Each row was made from one small tree. The marks that hang from a mark follow it in brackets, in the order of their numbers. Every link used is in the known rows. Write each row's tree.
Known rows:
k_388[k_709[k_721]]: .23,-.06,.13,-.11,.10,.06,.03,.07,.25,.10,.25,-.12,.31,.06,.08,-.01,.02,-.10,.17,-.15,.15,-.11,-.20,-.03,.10,.13,-.05,-.01,.37,-.18,.27,.25,-.05,.01,.09,.04,.06
k_709[k_721[k_628] k_737[k_388 k_462]]: .21,.11,-.35,.06,-.07,.29,-.21,.03,-.11,.12,.26,-.15,.18,.15,.04,.26,.06,-.14,.02,-.24,.18,.03,-.28,.09,.26,-.03,.04,.05,.40,-.36,.42,.25,-.12,-.08,.11,.28,.17
k_462[k_721[k_628]]: .09,-.18,-.14,.02,-.07,.09,.13,-.02,-.01,-.15,-.04,.08,.20,-.03,.22,-.03,.07,-.09,.02,-.02,.05,-.10,-.06,.11,.16,.21,.12,.20,-.05,-.08,.20,-.01,.22,.03,.06,-.02,-.02
k_462[k_709 k_721[k_388[k_737] k_628]]: .26,-.42,-.20,-.06,-.22,-.19,.06,-.11,.15,-.21,-.25,-.07,.30,-.14,.32,-.15,.02,-.06,-.10,-.30,.19,-.24,-.36,.55,.28,.36,-.02,.41,-.01,-.40,.42,.03,.53,-.13,.14,.19,-.04
k_737[k_388 k_462 k_709 k_721]: -.23,-.07,-.34,.08,-.17,.14,-.15,-.01,-.12,.14,.28,-.19,-.03,-.02,-.17,.40,.34,.07,.21,-.15,-.06,-.22,-.25,.16,-.19,-.05,.27,.07,.11,-.30,.51,.18,-.11,-.28,.04,.42,-.14
k_462[k_721[k_628[k_709]]]: .07,-.09,-.26,.05,-.14,.06,.15,.06,.07,-.07,-.16,.14,.26,-.06,.06,.04,.09,-.08,.08,-.14,.02,-.10,.02,.02,.17,.15,.18,.14,.12,.02,.06,-.17,.22,.06,-.03,.01,.01
k_709[k_721[k_628[k_388]] k_737[k_462]]: .27,-.04,-.20,.00,-.09,.28,-.06,.02,.02,.05,.34,.08,.22,.01,.03,.36,.04,-.02,.15,-.24,.30,.21,-.12,.05,.28,-.17,-.12,.03,.51,-.33,.30,.13,-.07,-.05,.13,.04,.26
k_721[k_628[k_709[k_462] k_737]]: .14,.15,-.17,-.09,-.38,.17,.27,.10,.00,.12,-.14,.00,.12,-.14,-.22,.12,-.24,.00,.17,-.32,-.04,.00,.14,-.24,.17,.01,-.27,-.09,.29,-.03,.00,-.33,.10,.08,-.10,.07,.04
k_388[k_709]: .10,-.15,.00,-.14,.03,.06,.07,.04,.11,.10,.22,-.05,.15,-.01,.09,.01,.08,-.07,.13,-.02,.03,-.10,-.10,-.04,-.03,.13,.03,-.01,.09,-.06,.19,.10,-.06,-.01,-.01,.01,-.08
k_721[k_709[k_462 k_737[k_388]]]: .03,-.02,-.32,-.04,-.21,.28,-.02,-.02,-.20,.07,.24,-.24,-.12,.13,-.27,-.01,-.14,-.02,-.12,-.28,-.10,.14,-.14,.01,.19,.19,-.36,.02,.33,-.24,.13,.15,.06,-.01,-.10,.19,-.09
k_628[k_709[k_721]]: .14,.19,.04,.05,-.01,-.05,-.01,.10,.22,.06,-.08,.00,.25,.02,-.17,.05,-.04,-.01,.10,-.23,.08,.01,-.01,-.08,.14,-.06,-.04,-.06,.44,-.02,-.03,-.01,.01,.04,-.01,.05,.17
k_709[k_462[k_721[k_388]] k_737]: .24,-.29,-.04,-.09,-.12,.17,.18,-.23,-.14,-.07,.23,-.28,.00,.07,.17,-.28,-.25,.06,-.16,-.35,-.10,-.03,-.23,.21,.37,.21,-.41,.17,.24,-.27,.28,.22,.25,-.09,-.15,.16,.05
k_709[k_721[k_628] k_737[k_388]]: .26,.04,-.29,-.02,-.07,.24,-.03,.21,-.02,.06,.13,-.16,.20,.15,.05,.03,-.02,-.21,-.11,-.30,.09,.07,-.38,.14,.18,.05,-.03,.09,.38,-.25,.32,.19,.04,-.03,.09,.14,.10
k_737[k_388 k_462[k_709 k_721[k_628]]]: .04,-.22,-.52,.09,-.18,.10,-.28,-.24,-.10,.04,.06,.05,.24,.05,.30,.21,.23,-.09,.11,-.05,.20,-.31,-.27,.33,.31,.27,.23,.19,.08,-.41,.45,.28,.20,.03,.18,.40,-.20
k_628[k_709[k_721] k_737[k_462]]: .23,.31,.04,.14,-.15,.04,-.10,-.01,.11,.11,.00,-.05,.15,-.13,-.28,.38,-.09,.12,.36,-.24,.09,-.02,.18,-.22,.29,-.24,-.08,-.08,.62,-.09,.09,-.05,-.25,.02,-.05,.19,.36
k_462[k_709]: .03,-.16,-.06,-.03,-.06,-.09,-.04,-.08,.05,-.02,-.05,.00,.11,-.01,.09,.01,.06,.02,-.06,-.03,.11,-.06,-.06,.10,.09,.17,.01,-.03,.12,-.16,.15,.18,.12,.03,.10,.01,-.20
k_628[k_709[k_737] k_721]: .24,.08,-.11,.07,-.13,-.03,.20,.11,.04,.04,.03,.00,.06,-.09,-.32,.11,-.05,.11,.01,-.27,-.19,.17,.21,-.19,.18,-.16,-.02,-.07,.51,.23,-.04,-.20,-.14,-.03,-.22,-.06,.22
k_721[k_628[k_709 k_737[k_388]]]: .13,.17,-.47,-.01,-.35,.17,.00,.29,.00,.19,-.25,.03,.07,-.09,-.18,.22,-.04,-.13,.20,-.24,-.05,-.03,-.06,.00,.07,-.05,.09,.04,.23,.05,.00,-.37,.01,.08,-.08,.24,.06
k_462[k_721[k_388[k_737]]]: .22,-.23,.03,.02,-.07,-.19,-.01,-.15,.12,-.19,-.07,-.12,.06,-.17,.15,-.19,-.09,.06,-.03,-.24,-.02,-.17,-.30,.48,.20,.09,-.12,.41,-.02,-.19,.18,-.02,.28,-.17,-.08,.20,.16
k_737[k_721[k_628[k_388] k_709[k_462]]]: -.15,-.21,-.34,-.10,-.41,.21,.29,.05,.01,-.05,.04,.10,.07,.00,-.25,.20,.03,-.01,.10,-.29,.20,.11,.01,.05,.08,.17,-.27,.10,.20,-.27,.20,-.18,.38,-.09,.16,.00,-.06
k_721[k_462]: .00,.02,.00,-.04,-.07,.05,.09,-.19,-.08,.04,.15,-.03,-.02,.01,-.11,-.04,-.17,.14,.10,-.19,-.05,.04,.00,.03,.11,.03,-.24,-.01,.09,-.17,.05,-.02,.15,-.06,-.06,.08,.05
k_388[k_462]: -.07,.01,.00,-.05,-.09,.00,-.04,-.22,.03,.01,.22,-.09,-.03,-.04,-.09,-.11,-.01,.07,.17,-.06,-.03,-.06,-.11,.06,.08,-.01,-.12,.02,.10,-.09,.01,-.01,.05,-.06,-.15,.15,.09
k_709[k_462 k_721[k_628] k_737[k_388]]: .24,.08,-.23,-.10,-.14,.31,.03,.05,-.07,.13,.27,-.24,.21,.19,.00,-.07,-.17,-.15,-.12,-.41,.08,.03,-.41,.08,.27,.14,-.33,.03,.44,-.36,.36,.25,.15,-.01,.04,.21,.02
k_628[k_721[k_462]]: .10,.07,.00,.05,-.13,-.03,.18,-.18,-.06,.04,.14,.03,.00,-.05,-.23,-.01,-.18,.19,.21,-.26,-.11,.01,.16,-.06,.18,-.07,-.22,.01,.24,.00,.01,-.21,.10,-.02,-.09,.10,.23
k_628[k_388 k_709 k_721[k_462]]: .14,.08,-.20,.01,-.27,.00,.14,-.09,.09,.19,.14,.28,.05,-.12,-.38,.20,-.14,.28,.40,-.41,-.06,.15,.14,.01,.19,-.26,-.23,-.01,.50,.08,-.19,-.46,.15,.05,-.16,.13,.28
k_628[k_709[k_737[k_388 k_462 k_721]]]: -.03,.05,-.39,.13,-.22,.09,-.15,-.01,-.12,.10,.21,-.16,-.05,.00,-.35,.40,.21,.11,-.03,-.21,-.11,-.01,-.14,.10,.12,-.17,.12,-.03,.45,-.14,.35,.15,-.19,-.26,-.14,.31,.00
k_737[k_388 k_462 k_709 k_721[k_628]]: -.20,-.10,-.53,.04,-.25,.23,-.02,.10,-.15,.12,.14,-.13,.09,-.01,-.10,.43,.37,-.06,.20,-.20,.05,-.21,-.25,.15,-.17,.06,.37,.12,.01,-.33,.58,.07,.01,-.29,.14,.39,-.13

Write each row's tree:
-.10,-.09,-.18,-.05,-.24,.07,.32,-.07,-.08,-.08,.04,-.06,.08,.00,-.15,.08,-.05,.06,.00,-.28,.03,-.03,-.05,.09,.06,.14,-.08,.06,.05,-.25,.37,-.08,.33,-.24,.08,.02,.01 -> k_737[k_721[k_462 k_628]]
.23,-.09,.04,-.10,-.22,-.20,-.05,-.19,.32,-.13,.09,-.15,.41,-.16,-.01,-.08,-.02,.02,.11,-.35,.29,-.16,-.43,.32,.26,.17,-.20,.19,.37,-.50,.40,.17,.35,-.11,.08,.19,.06 -> k_388[k_462[k_709[k_721[k_628]]] k_737]
.16,-.04,-.17,-.01,-.39,.07,.18,-.08,.09,-.08,.00,-.01,.14,-.22,-.10,.04,-.09,.06,.37,-.26,-.08,-.14,.01,.01,.30,.03,-.04,.17,.38,-.02,.08,-.26,.14,.00,-.25,.16,.19 -> k_388[k_462[k_721[k_628[k_709 k_737]]]]
.22,.15,-.35,.08,-.25,.09,.08,-.05,-.12,.19,.22,-.07,-.02,-.01,-.42,.10,-.17,.18,.12,-.49,-.27,.13,-.04,.01,.27,-.13,-.20,-.02,.60,.02,.04,-.20,.01,-.05,-.27,.26,.21 -> k_628[k_709[k_737[k_388]] k_721[k_462]]
-.06,-.07,.17,-.04,-.21,-.27,.01,-.23,.18,-.21,.24,-.22,.00,-.27,-.30,-.01,.05,.23,.08,-.18,-.05,-.16,-.32,.33,.02,-.09,-.17,.21,.13,-.23,.33,.04,.13,-.35,-.17,.17,.06 -> k_388[k_462 k_737[k_721]]
.37,-.13,.00,-.24,-.06,.31,.29,.06,.09,.09,.46,-.26,.41,.10,.10,-.05,-.14,-.15,-.01,-.39,.14,.01,-.26,-.14,.25,.26,-.35,-.04,.54,-.39,.53,.33,.07,-.04,.05,-.02,-.01 -> k_388[k_709[k_462 k_721[k_628] k_737]]
-.03,-.04,-.29,.10,-.14,.12,-.17,-.09,-.21,.02,.34,-.24,-.12,.04,-.17,.32,.18,.09,-.08,-.10,-.06,-.02,-.22,.19,.09,-.10,.08,.03,.27,-.26,.47,.30,-.20,-.27,-.04,.28,-.01 -> k_709[k_737[k_388 k_462 k_721]]
.07,-.01,-.23,-.05,-.21,.20,-.03,.23,-.04,.16,.08,-.21,-.09,-.14,-.10,.21,.02,.01,.28,-.22,-.18,-.07,-.22,.08,-.16,-.06,.08,.08,.19,-.09,.18,-.03,-.15,-.03,-.07,.28,-.07 -> k_628[k_737[k_388 k_709]]
.28,.03,-.08,-.12,-.33,.14,.16,-.02,.12,.05,-.07,-.23,.15,.00,.00,-.15,-.27,-.11,.29,-.48,.17,-.09,-.19,.12,.30,.03,-.26,.20,.41,-.29,.22,-.20,.23,-.10,.00,.30,.46 -> k_709[k_721[k_388[k_462] k_628[k_737]]]
.06,-.34,-.19,-.05,-.25,-.01,.05,-.30,.07,-.14,.11,-.02,.28,-.06,.23,-.14,.08,-.02,.12,-.12,.15,-.23,-.22,.26,.31,.36,.00,.19,.17,-.32,.34,.19,.39,-.01,.03,.17,-.14 -> k_388[k_462[k_709 k_721[k_628]]]
.09,.12,-.59,.07,-.20,.28,-.16,.07,-.18,.21,.10,-.01,.09,.05,-.14,.35,.13,-.10,.03,-.21,.01,.05,-.09,.00,.18,-.09,.17,-.02,.30,-.13,.20,-.05,-.12,-.08,-.07,.29,.04 -> k_721[k_628[k_709[k_737[k_388 k_462]]]]
.19,-.24,-.14,-.05,-.25,.21,.31,.17,.01,-.12,.01,-.09,.16,-.25,.12,.15,.02,-.02,.27,-.21,-.10,-.10,-.02,.01,.00,.14,.13,.22,.15,-.12,.35,-.07,.05,-.01,.01,.02,-.01 -> k_462[k_721[k_628[k_737[k_709]]]]
.24,-.05,-.05,-.18,-.05,.21,.24,-.01,.14,.13,.29,-.08,.41,.07,.06,-.02,-.13,-.10,.24,-.38,.19,-.08,-.22,-.03,.19,.26,-.18,.04,.37,-.39,.40,.10,.22,-.04,.12,.07,.11 -> k_388[k_709[k_721[k_462 k_628]]]
.25,.01,.01,-.01,-.20,-.20,.16,-.20,.05,-.01,.01,-.11,-.01,-.17,-.22,-.14,-.28,.24,.16,-.51,-.10,-.05,-.10,.28,.24,-.07,-.34,.28,.17,-.14,.11,-.36,.29,-.20,-.13,.29,.37 -> k_628[k_721[k_388[k_737] k_462]]
-.25,-.16,-.27,-.04,-.27,.09,-.03,-.05,-.01,.09,.36,-.32,-.02,-.04,-.24,.08,.24,.07,.23,-.27,-.14,-.22,-.47,.31,-.20,.03,.11,.12,.20,-.28,.41,.13,.08,-.29,-.13,.43,-.13 -> k_737[k_388[k_462] k_709 k_721]
.34,-.41,-.15,-.18,-.12,-.03,.17,.01,.20,-.10,.04,-.12,.33,-.16,.32,-.16,.03,-.13,.10,-.30,.10,-.28,-.40,.41,.17,.31,.03,.45,-.02,-.30,.46,-.05,.35,-.17,.02,.18,.05 -> k_462[k_721[k_388[k_709 k_737] k_628]]
.32,-.13,.15,-.18,-.02,.13,.07,-.11,.19,.05,.63,-.36,.25,.03,-.03,-.10,-.04,.03,.16,-.29,.05,-.01,-.34,.01,.22,.09,-.27,.00,.68,-.31,.41,.40,-.11,-.15,-.14,.09,.16 -> k_388[k_462 k_709[k_721 k_737]]
.11,.22,.08,.00,-.09,.03,.05,-.06,.14,.13,.07,-.08,.27,.06,-.22,-.02,-.18,.05,.10,-.35,.06,-.04,-.06,-.13,.23,.03,-.34,-.12,.50,-.14,.01,.05,.12,.07,-.05,.12,.10 -> k_628[k_709[k_462 k_721]]
.14,-.12,.15,-.18,-.09,-.13,-.03,-.18,.26,-.01,.46,-.20,.15,-.25,-.08,-.09,.03,.12,.27,-.16,-.03,-.20,-.38,.21,.03,.03,-.18,.16,.17,-.25,.27,.07,.02,-.19,-.22,.19,.02 -> k_388[k_462 k_709 k_737]
.20,.16,-.16,.15,-.13,.02,.03,-.08,-.07,.09,.16,.00,.04,-.11,-.33,.34,.05,.20,.14,-.20,-.11,.11,.31,-.25,.27,-.27,.03,-.08,.55,.12,.05,-.14,-.30,-.07,-.18,.09,.28 -> k_628[k_709[k_737[k_462]] k_721]
-.09,-.02,-.24,-.11,-.15,.24,-.05,.01,-.11,.25,.28,-.20,.01,.05,-.08,.02,.02,-.02,.16,-.27,-.11,-.15,-.34,.11,-.13,.12,-.14,.02,.09,-.24,.22,.14,.07,-.02,-.05,.37,-.26 -> k_737[k_388 k_709[k_462]]
-.09,-.11,.05,.06,-.13,-.14,.00,-.07,.07,-.12,.26,-.22,.07,-.31,-.25,.41,.27,.26,.17,-.19,-.04,-.17,-.17,.19,-.16,-.11,.11,.16,.09,-.32,.56,.14,-.10,-.41,-.01,.20,-.05 -> k_388[k_737[k_462 k_709 k_721]]
.09,.08,-.03,-.03,-.18,.03,-.12,-.10,.30,.15,.26,.09,.19,-.05,-.26,.06,-.03,.10,.42,-.35,.15,.04,-.21,.15,.20,-.20,-.25,.01,.65,-.14,-.12,-.10,.11,.02,-.14,.20,.29 -> k_628[k_388[k_462] k_709[k_721]]
.03,.05,-.21,.09,-.36,-.01,.09,.00,-.01,.06,-.19,-.16,-.06,-.13,-.30,.34,-.03,.14,.22,-.35,-.02,-.11,.15,.03,.17,-.17,.03,.05,.35,-.11,.24,-.24,-.05,-.25,-.09,.31,.30 -> k_628[k_709 k_737[k_462 k_721[k_388]]]
.09,-.25,-.18,-.08,-.20,-.02,.08,-.27,-.05,.09,-.05,-.13,.06,.08,.07,-.19,-.20,.05,.01,-.39,.11,-.05,-.14,.28,.24,.26,-.27,.07,.14,-.39,.22,.06,.43,-.10,.09,.25,-.02 -> k_721[k_388 k_462[k_709]]
.09,-.02,.07,-.14,-.25,.19,.24,.04,-.03,.10,.19,-.23,-.01,-.18,-.15,.11,-.17,.12,.26,-.28,-.14,-.03,.00,-.15,-.07,.00,-.29,-.03,.24,-.17,.19,.00,-.07,-.01,-.11,.11,-.09 -> k_628[k_737[k_709[k_462]]]
.00,.04,-.12,-.05,-.12,.16,-.17,-.04,.11,.19,.38,-.28,.13,.05,-.12,-.01,.08,-.02,.35,-.35,-.01,-.17,-.52,.23,-.04,.03,-.05,.12,.42,-.34,.29,.22,.03,-.09,-.07,.48,.06 -> k_737[k_388[k_462] k_709[k_721]]
.23,-.19,.04,-.22,-.06,.22,.21,-.07,-.03,.09,.52,-.27,.12,.03,.01,-.08,-.13,.02,-.02,-.20,-.08,.03,-.16,-.11,.13,.16,-.37,-.10,.35,-.22,.34,.32,-.08,-.08,-.13,-.01,-.16 -> k_388[k_709[k_462 k_737]]
-.05,-.11,-.13,.19,-.07,.09,-.10,-.24,-.11,-.17,.08,.03,.02,-.02,-.05,.24,.12,.08,.18,.03,.05,-.05,.22,.00,.29,.16,.05,.16,.14,-.19,.14,.10,-.02,-.01,.02,.14,.11 -> k_737[k_462[k_721[k_709]]]
.16,.08,-.05,.01,-.08,.02,-.07,.13,.27,.14,.04,.19,.22,-.02,-.18,.17,-.01,.04,.25,-.28,.18,.11,-.11,.08,.13,-.19,-.12,-.02,.53,-.05,-.12,-.11,.07,.09,.03,.04,.21 -> k_628[k_388 k_709[k_721]]
.07,-.10,-.34,-.09,-.49,.21,.24,.00,-.03,-.05,-.23,-.18,-.06,-.04,-.18,-.07,-.20,-.10,.27,-.40,.08,.04,.09,.04,.22,.18,-.20,.23,.22,-.20,.06,-.43,.26,-.11,-.05,.26,.35 -> k_721[k_388[k_462] k_628[k_737] k_709]
.19,-.12,-.09,.09,-.19,.08,-.05,-.22,-.10,-.05,-.02,-.12,-.06,-.11,.16,.12,-.12,.10,.26,-.17,.01,-.17,.05,.17,.35,-.03,-.05,.23,.17,-.19,.23,-.03,-.02,-.08,-.06,.31,.30 -> k_628[k_737[k_462[k_721[k_388]]]]
.23,.02,-.07,.11,-.27,-.12,-.02,-.17,.00,.03,-.01,.00,.04,-.20,-.12,.36,-.03,.23,.31,-.11,.06,-.11,.30,-.12,.30,-.13,-.01,-.02,.44,-.07,.21,-.03,-.18,.06,.03,.17,.15 -> k_628[k_721 k_737[k_462[k_709]]]
.31,-.13,-.09,-.06,-.42,-.05,.16,-.16,.08,.08,.15,.13,.01,-.25,-.20,.22,-.25,.33,.42,-.40,.04,.09,.11,.11,.32,-.13,-.37,.04,.60,-.16,.08,-.21,.15,.10,-.02,.10,.16 -> k_628[k_388 k_721[k_462[k_709]] k_737]
